Each row comes from the steps of one walk. Every step used is in the known rows, and no mark comes twice. Write the walk behind each row, first mark first.
In the rows, zero is written as 128.
Known rows
pesun, nobon, safed, mosef, ponez: [137 102  99 127  89 147 103  29 110 127 114 122 110  31 104 131 120  93
 163]
pesun, nobon, safed, mosef, batu, zafof, kove: [163  78  94 111  92 121 119  34 113  86  97 102 101 116 170 129 150 115
 146]
mosef, batu, zafof: [149 124  78 131 101 123 119  32 121 106 111 111 129 145 125 135 119 113
 139]
nobon, safed, mosef, kove, zafof: [150  84  79 127  92 143 102  22 112 114 117 124 118  74  99 120 112 107
 160]
zafof, batu, mosef: [151 107 115 128 134 144 168 139 113 174 104 108 109 176 171 122 148  94
 148]
pesun, nobon: [144 162 132 115 114 120 122  60 109 138 128 104 111  78 175 123 129 118
 155]
zafof, safed: [145  95  37 129 120 130 141 132 115 129 151 111 143 128 123 169 118 124
 161]
batu, zafof, kove, mosef, ponez: [149  84 104 130 111 161 109  98 116 171 105 120 102  54 142 144 124 113
 157]
kove, zafof: [148 105 101 132 109 128 102  63 118 131 139 118 127  98 130 144 114 123
 146]
zafof, batu: [149 115 127 134 104 152 168 151 121 132 128 121 110 174 175 132 132 115
 149]
nobon, pesun: [151  93  83 122  95 113 138  66 112 107 113 147 124 118 151 124 130 157
 145]
safed, mosef, kove, zafof: [147  94  84 131  93 144 107  29 112 115 117 125 116  80 103 117 117 117
 164]
pesun, nobon, safed, mosef, batu: [134  99  55 107  91 126 118  31 112  67 119 111 116  86 138 116 118  87
 148]
mosef, kove, zafof: [149  96  86 138 105 148 110  50 115 128 126 133 118  89 119 129 113 121
 158]
batu, mosef: [149 107  98 124 138 121 143 109 107 178 107 105 121 143 154 118 143  99
 146]
safed, mosef, batu: [131  97  53 117  92 125 129  59 113  68 121 117 119 110 135 114 123 102
 150]
nobon, safed, mosef, batu, zafof: [150 113  71 120  87 118 111   4 117  91 102 102 129 131 104 125 119 100
 140]
zafof, kove, mosef, ponez: [145  76 101 129 114 162 114 120 115 169 113 125 100  47 152 142 125 113
 158]
nobon, safed, mosef: [148  92  90 107  82 109 115  51 107 109 112 100 127  97 111 108 123  94
 149]
pesun, nobon, safed: [154 119 107 109 107 120 108  53 111 134 130 103 122  77 157 132 114  90
 139]

Which walk is each row?
[142  73  56 109 115 141 128 122 116 109 118 114 105 102 186 127 123 106
 143]
zafof, kove, mosef, batu
[151  92  83 135 119 149 115  50 112 148 114 127 115  97 121 125 122 109
 158]
batu, mosef, kove, zafof
[152  90 108 131  90 169 146  87 120 115 117 126 105 137 138 127 122 102
 157]
nobon, safed, mosef, kove, zafof, batu
[145  90  48 126  92 147 144  72 105 111 109 125 118 101  99 108 126 115
 179]
zafof, safed, mosef, kove
[146  99  80 127  88 141 139  60 104 115 101 128 111 100 113  88 129 113
 171]
safed, mosef, kove
[142  92  54 115  92 121 119  59 109 101 129  99 134  96  88 140 123 117
 169]
kove, zafof, safed, mosef
[149 100 115 134  92 169 152  95 120 116 116 127 103 142 141 125 127 112
 161]
safed, mosef, kove, zafof, batu
[130  84  20 118  96 134 124  55 116  61 132 115 126 102 114 140 116 104
 158]
kove, zafof, safed, mosef, batu
[163  73  90 125 101 124 130  72 117  97 106 114 105 143 177 137 150 128
 143]
mosef, batu, zafof, kove
[161  72  90 120  92 120 128  58 114  88  98 109 104 137 166 129 153 126
 147]
safed, mosef, batu, zafof, kove
[130  87  20 117  97 130 134  70 114  64 130 114 126 111 121 135 120 103
 158]
zafof, safed, mosef, batu
[137  97  69 137  92 150 115  46 114 125 117 121 122  63  76 151 121 110
 172]
batu, zafof, safed, mosef, ponez
[149 108 126 136 103 158 147 119 124 127 132 121 110 155 159 144 124 116
 149]
kove, zafof, batu
[148 100  20 122 116 137 128  90 119 120 132  99 142 130 107 171 111 115
 156]
kove, mosef, batu, zafof, safed
[141  94 106 147 124 174 133  92 118 170 111 133 104  94 130 148 131  95
 159]
kove, zafof, batu, mosef, ponez
[135  97  54 112 117 140 125 114 117 118 125 113 117 100 164 125 108 100
 142]
kove, mosef, batu
